Each row was made from one path, in order. Every step used is in the known rows, and no mark comes twice. Write each row's path.
In the rows, zero is written as 128.
Known rows
c e d: [ 95 106 122 124  89 166 132 167 156 102  86 171  88 103  89 138  99 118
 144 142 163 160 183 134 176 123 145  79 140 102 102 115 138 128 154  93
 188 133 117 129 131 137]
a z: [169 115 184 145 135  83 132 121 142 158 122 173 173 143 170 134 105 123
 135 127 131  91  83 137 136 158 146 153 124 115 137 113 148 171  90 163
  84  93 133 168  96  94]
t c e b z a: [ 96  78 128 131 123 145  78 155 106 116  55 138  98 121  76  62 149 148
 101 123 109 187 137 100 148 135 200 113 135 127 152 148 133 115 133  90
 168  95 127 121  92 109]
u c: [175 127 127 132 139 150 167  98 162 120  84  95 151 142  89 165 113 135
 111 141 150  90  91 110 107 138 185 118 117  95 102 112 132 134 140 163
  90 136 131 170 129 130]
a m d: [145 154 119 153 140  94 102 137 154 150 132 112 192 132 168 113 154 151
 125 166 110 133 141 155 140 119 130 134 147 165 124 142 120 101 103 109
  87  70  67 135 114 165]
k e b z a m d: [118 133 123 144 136 115  81 138 131 163 103 137 163 126 137  75 170 155
 118 156  92 171 132 120 138 102 155 131 162 179 157 164 121  92 112  93
  92  51  64 119 114 153]
f c: [155 168 144 183 147 174 143  87 155 102 119 123 161 181 115 102 127 166
 113 121 131 149 110 118 120 153 128 142 162 111 152 107 111 111 147 166
 130 120 173 154  97 151]
b z a m d e: [112 131 134 123 116  92  98 153 116 178 138 110 172 111 155  57 150 169
 123 143 171 119  71 155 105 111 100 149 148 145 154 208 109 114 134 106
  98  67 120 151  99 176]
k e b: [149 106 105 152 140 180 151  97 128 132 101 158  98 132  75 100 118 113
 142 114 104 141 113  89 141 153 134 167 160 106 175 148 130 145 142 134
 172 103 114  94 171 160]
s c e b z a: [ 89 101 112 133 113 158  81 148 100 121  74 108 117  91  75  68 140 137
 115 119 117 188 125 106 153 130 216 102 154 118 146 158 123 136 136 105
 151 110 122 136  97 119]
b z a m d e c u: [ 84 150 131  83 163  75 113 161  85 140 183 131 115 112 191 100 139 143
 100 130  99 125 147 116 153 108 114 144  77 186 131 149 102 111 103 120
 118 113 119  72 123 135]
t c: [176  97 157 161 153 103 131 125 159 102  75 161 113 205 106 109 148 153
  98 149  83  96 135 135 115 172 115 151 119 132 126 113 152  98 127 111
 202 108 128 125 110 118]
k e: [148 159 162 166 102 186 141  87 177 122  73 163 152 174  82 102 151  77
 133 134 123  99  89 126 116 160  93 136 149 157 168 137 158 146 168 121
 152  74 123 120 123 125]
l c e: [153 135 119 131 152 133 152 138 173 103 125  98 161 107  65 126 110 149
 122 122 135 160 176 141 142 135 142  85 110  91  81 156  97 125 163 106
 169 120 143 166  64 105]
m d: [144 158  90 154 117 120  86 106 146 148 126 113 176 103 171 139 151  96
 136 160 134 142 133 179 186 138 108 130 135 162 108 139 121 139  92  97
 107  91  81 122 110 161]
n c s: [106 142 111  99 128 133 196 144 138 119 131  88 174 139  91 200 131 124
 136 139 108 132 142 190 175 111  92  60  43 121 137  92 150 173 151 131
 123 143 137 112 114 159]
l c e d m: [130 135 103 110 141 152 147 131 119 144 122  85  47 119  99 116  89 144
 141 161 175 134 172 146 158 125 115 122 168 104  72 105 125 124 168 123
 160 179 141 157 121 143]
t c n: [190  89 152 167 121 100 127 128 160  91  45 132 127 159 114 102 132 175
  78 140  54 122 221 122 107 178 137 139 100 129 118 158 113  97 201  96
 206 101  83 136  99 104]
a m d e b z: [ 55  96 105 157 134 118 109 138 128 161 101 111  74  88  95 100 120 162
 127  98 190 140 117  84  94 144 139 164 137 105 179 180 115 130 104 116
 111  77  95 150 174 189]
m d e b z a: [ 89  89 103 129 108 136  71 144  86 154  85 117 120  92 114  54 156 132
 115 124 138 181  98 115 163 126 182 131 145 133 162 175 126 139 122  92
 116  80 125 117 111 145]
u c s: [134 145 105  98 129 141 181 139 146  98 108  87 160 137  76 211 109 134
 126 139 147 105 125 175 144  74 146 107  60 109 115 112 139 126 162 160
 107 155 151 132 110 129]
b z a: [ 91 104 135 147  93 145  80 143 118 121  55 109 140 128 103  65 166 112
 106 126 132 155 102 122 151 146 194 109 131 142 153 133 151 145 131  97
 112  78 138 135  97 118]
p c s: [105 143 112 119 112 102 188 166 120  58 123 115  96 131  85 185 144 106
 123 138 123 145 141 188 184  97  89 103  69 110 104 100 172  99 157 149
 155 144 132 123 105 118]
b z a m: [110 109 176 149 132 105 119 181 139 120  79 109 169 172 106  47 162 191
  94 138  95 127 117  95  88 127 206 123 147 141 169 133 145  93 144 123
  93  58 114 152 112 135]
d m a z b e c p: [120 168 144  88 175 128 136  81 117 136 166 183  99  78 172 157  86  84
 136 132 163  85 142 156  48 136 109 128 139 128 100 145  92 147 124 160
 155 179 168 111 147 104]
d e c n: [152 105 140 136 123 111 148 133 125 117 109 107 140  85 141  89 101 146
  94 116 108 135 203 120  80 172 107 156 104 126 107 180  69 142 209 126
 165 133 112 112 140 117]
b z a m d e c f: [128 135 139  88 117 125 108 106 148 137 103 117 121  72 120 140 152 156
  91 117 122 143 137 113 133 144  94 104 126 171 143 165 112 156 143 139
 138 145 129 125 150 129]
m d e b: [145  98  68 122 146 124 126 122  88 170 158 120 112  79 135  96 107 146
 147 123 150 146  99 128 158 131 112 180 154  90 147 192  96 145 115 127
 150 115 119 108 157 200]
z b e c l: [ 88 124 113 113 134 129 117  81 180 116 179 166 136 141 115 154  89 105
 143 108 136 138 171 125  50 137 104 142  98  94 114 105 113 139 133 153
 161 163 151  75 133  47]
u c e d m a: [177 178 138 158 116 170 107 146 112 123 129  93 103 149 157 164 132 113
 154 121 141 117 131 124 121 111 105 114 167 125  79  76 127 130 137 172
 102 206 111 178 135 113]
p c: [135 125 136 159 113  92 178 136 130  64 105 134  59 133 105 127 163  97
 106 139 114 147 111 125 165 170 102 111 128  94  84  96 181  94 133 148
 159 118 104 157 121 113]
u c e: [157 154 139 111 135 168 143 132 176  95  95 110 157 108  67 164  92 147
 121 139 163 129 151 134 116 125 161  74 114  99  79 132 111 113 162 135
 160 147 123 180  59  96]
t c e b z: [ 61  92 116 162 140 146 107 135 151 115  66 134  46 101  52 128 107 149
 119  95 169 158 169  82 107 163 153 136 121 102 153 146 125 122 112 103
 179 104  98 148 146 140]
e b z a m: [111  92 160 145 144 110 123 180 125 126  85 112 147 160  99  45 153 200
  98 130  89 141 125  78  92 123 216 133 154 126 177 140 138  92 139 127
 101  63 110 141 129 144]
z b e d m a: [152 159 127 156  98 166 106 127 103 124 157 100 110 161 169 158 149  88
 164 112 138 103 110 119 107 115  91 129 172 139 108  78 143 125 114 144
  98 198 132 148 173 127]
m a z b: [167 129 156 162 103 129 126 117 140 126 185 161 166 149 161 150 133  75
 177 120  97 110  80 128  96 110 159 132 167 110 153  73 156 123  85 130
  46 121 147 135 147  78]

Which path is each row?
[148  86  87 127 145 135 152 128  92 153 149 118 102  96 112  88  96 152
 143 109 151 127  90 113 138 146 125 184 151  67 159 181 106 153 133 143
 162 122 143 114 165 195] | d e b
[187 128 102 124 119 124 150  73 193 113  89  81 140 105  76 181 157 148
  97 112 100 131 140 114 197 160 134  87 106 112 127 154 130 175 155 131
 138 131 148 164 135 140] | l c f
[114 156 123  88 160  93 145 144  93 122 196 127 113 118 186 128 117 116
 112 123 109  96 139 129 163 133  90 155  68 159 118 133 106 139 111 138
 147 139 143  67 133 138] | d e c u
[172 172 134 178 106 160 101 143 102 127 135  91 106 159 179 146 147  96
 158 120 130 110 120 132 135 128  91 135 172 134  99  70 141 145 126 169
  97 188 113 160 157 133] | e d m a
[101 141 109 102 146 132 171 156 120  93 146 108 143 117 109 176 109 105
 129 125 128 134 167 188 136 100  92 136  64 143 112 100 123 147 149 154
 142 168 158  69 145 120] | e c s
[ 91  82 113 140 110 150  86 144  97 129  64 116 112 111  94  62 153 125
 110 117 121 176 111 100 162 142 208 125 139 125 163 144 140 144 125 103
 124  86 131 118 120 132] | e b z a
[154 133 159 150  98 152 130 110 132 144 174 180 119 156 148 139 127  73
 185 132 106 113  83 120  93  95 138 132 193 123 154  67 163 117 108 125
  58 135 145 131 161  76] | k e d m a z b
[122 113 148  98 112 132 134  80 123 134 176 144 171 156 148 170 126  99
 147 100 161  70  72 111  60 125 111 136 132 149 139 126 144 116  78 105
 106 163 175 138 147 102] | d m a z b e
[154 107 155 122 129 114 137 110 112 121 136 123 142 107 163 135 103 133
 105 102  93 128 205  98  48 154 111 150 113 154 100 144  81 122 168 127
 135 177 115 117 153  74] | d m a z b e c n
[194 142 198 175 125  88 106 139 127 151 140 171 192 158 206 155 132 108
 148 101 106  95  75 127 123 144 126 148 132 126 131  96 142 173  77 186
  54 118 119 182 106  76] | m a z
[102 117 100  93 113 163 145 102 108 146 135 101  54 140 117 132 100 116
 146 152 191  96 127 133 124 126 108 139 173 130 103  98 150 116 138 105
 148 188 159 127 170 158] | z b e d m
[171 130 191 139 127  95 111 131 104 167 144 168 147 158 205 160 118 121
 147 106 141  85  80 118 111 130 107 150 145 139 118  96 143 161  80 178
  69 159 132 184 121  83] | b e d m a z
[146 130 157 138 101 126 137 137 123 115 186 175  87 129 143 153 122  86
 176 132 109 141 110 123 107  91 139 108 184 101 116  59 161  89 105 128
  80 156 136 150 136  59] | p c e d m a z b
[ 58 105 115 178 120 170 118 106 152 136  58 137  57 111  54 117 125 110
 131  91 172 140 123  70 107 168 143 153 135 117 190 148 142 152 118 116
 134  79  98 135 182 158] | k e b z
[ 94 100 114  99  97 156 148  76 147 106 151 130 174 147 104 160 132  93
 136 106 167  82  90 116  75 138 126 121 118 141 146 143 147 112  98  70
 146 136 177 107 161 137] | z b e
[117 125 109 142 141  99  79 148 122 159 115 118 164 114 151  82 163 164
 116 155  96 173 141 127 150 105 169 129 154 166 143 157 116  94  97  96
  85  63  66 125 116 161] | e b z a m d
[157 162 134 158 104 158 102 132  99 129 139  98 116 163 178 157 148 100
 153 109 145  98 112 122 118 130  80 133 159 144 100  87 140 140 116 156
 109 196 123 158 163 133] | b e d m a
[109 130 118 133 141  91  89 164 119 135 117 133 133  98 132  88 166 168
 110 158  95 199 159 125 154  98 155 105 154 156 120 154 120  65 110  96
 115  75  55 138  91 135] | p c e b z a m d
[114 164 126  85 171  72 136 154  95 136 206 130 127 120 201 120 127 142
 109 137  94 107 150 127 153 113  91 153  77 177 120 141 100 115 104 136
 127 124 118  69 129 145] | a m d e c u
[ 98 140 129  73 148 127 166 138  95 112 191 124 147 130 135 203 106 102
 143 108 139 115 141 170  87  72  69 141  77 163 113  97 122 129 120 157
 114 210 180  81 152  89] | d m a z b e c s
[117 144 121 140 152 118  79 146 129 147 121 129 167 116 137  78 154 193
 111 152 100 202 159 123 139  92 165 117 167 162 142 160  97  71 114 104
 104  74  78 137  80 149] | f c e b z a m d
[155 173 120 113 156 144 152  81 169 120  84 146 111  84 114 164  88 115
 119 165 169  76 126 163 103 137 187  97 123  75 102 161 111 145 168 165
 148 124 140 163 105 146] | u c p
[164 144 129 103 100 151 159  69 190 127  82  93 147 108  95 208 161 136
 107 128  86 127 134 119 198 187  98  25  93 131 146 109 154 208 142 133
 145 147 112 155 137 161] | n c f
[ 95 115 134 109 140 109 116  82 176 132 185 188 143 140 130 157  80 110
 143 106 133 133 160 121  48 131 108 147  97  94 118 103 113 145 120 164
 145 158 152  87 123  30] | a z b e c l
[135 191 128 135 155 128 135 110 126  95 163 126 134 173 167 135 134 155
 106 129  89 121 142 117 197 124 130 131  94 144 148 106 119 102 119 145
 140 118 148 112  81 148] | f c u
[106 121 108  96 121 154 140 107 106 151 115  98  59 142 122 131 101 127
 134 150 198  91 131 136 137 141  97 143 160 137  96 109 146 131 140 119
 159 185 150 138 158 164] | b e d m
[163 178 141 169 106 150 111 159 100 104 137 105  74 144 161 152 149 102
 152 122 128 137 138 129 140 122  77 111 170 124  73  71 146 116 135 169
 125 199 102 175 133 106] | p c e d m a
[148  89  85 111 152 111 124 146  77 172 156 124 129  94 136  61 120 178
 134 131 121 158  98 116 146 111 141 174 166  97 159 198  95 123 126 126
 139 102 118 106 143 192] | z a m d e b
[ 73  70 114 104  82 150 147 128 137 118  87 177 104 136 107 153 120 110
 126 121 181 112 130 106 143 136 132 108 119 127 125 136 153 139 119  82
 171 135 146 112 186 168] | b e d
[144 136 133 114 119  91 107 152 110 175 154 111 191 118 167  55 150 168
 126 152 150 114  69 166 116 108  96 150 152 144 144 204 106 115 141 112
 107  75 128 142  90 175] | z a m d e
[120 160 119  99 148 101 166 124 126 132 164 107 142 148 164 168 147 122
 114 141  63 108 143 123 219 152 116  65  42 144 134  91 145 164 102 114
 127 117 103 103 109 165] | n c u
[ 84  69 132 110  77 147 138 129 128 126 128 202 110 140 131 169 124  95
 150 111 157 117 112  96 116 105 141 105 140 125 138 112 158 124  95  86
 124 147 151 114 198 132] | m a z b e d
[114 163 112  85 162  86 129 136  90 134 204 130 120 106 203 131 125 113
 116 133 107 110 144 141 176 122  81 151  71 174 112 139 100 133  99 126
 138 135 125  62 129 143] | m d e c u
[140 145 108 125 108 108 107 122 120 173 156 109 173  98 169  95 134 127
 141 144 184 104  69 184 137 129  63 158 140 132 131 198 107 144 129 111
 121  93 130 142 104 183] | m d e
[161 128 155 128 110 145 134 124 134 134 178 161 119 133 139 165 105  98
 179 136 120 122 102 120  88  80 167 110 181 100 122  64 147 102 108 135
  56 163 144 154 139  64] | u c e d m a z b
[113 138 123 128 139 112 114 109 169 138 175 153 128 129 131 118  83 123
 143 116 145 136 154 148  69 142  83 161 105  74 114 124  99 162 162 184
 161 148 145  94 110  66] | d e c l
[148 142 136 120 158  77 124 138 128  95 133 153 100 190 160 139 148 146
  96 148  56  83 158 128 192 139 123 136  63 160 132 110 149  92 104 108
 190 108 116  90  92 126] | t c u
[113 112 151  93 160 133 150  97  99 133 193 146 135 128 159 151 109  88
 133  99 141 108 119 101  34 143  84 160 133 166 103 101 108 137  85 144
 113 204 172  88 192  85] | d m a z b e c
[129 127  84 118 145 106 188 147 142 107 140  75 165 137  72 174 129 136
 127 124 120 137 149 183 172  83 127 118  55 101 117 137 126 139 162 130
 116 128 173 119 115 140] | l c s
[159 119 164 139 116 132 122 133 132 129 176 184 107 154 144 145 117 105
 173 137  98 122 118 127  91  91 144 121 183 113 131  65 154  89 103 117
  95 153 144 136 132  61] | t c e d m a z b
[ 98  88 117 121 119 161  91 145 108 123  58 114 112  99  71  82 136 143
 107 121 130 183 122  92 145 123 224 101 134 113 144 148 128 128 138 108
 128 105 129 138  97 113] | u c e b z a
[ 99 137 114  88 142 123 175 161 106 111 163 108 146 108 114 158 104 118
 134 122 152 122 138 194 119  91  66 148  68 135 120 133 112 150 161 156
 145 167 176  77 138 134] | d e c s
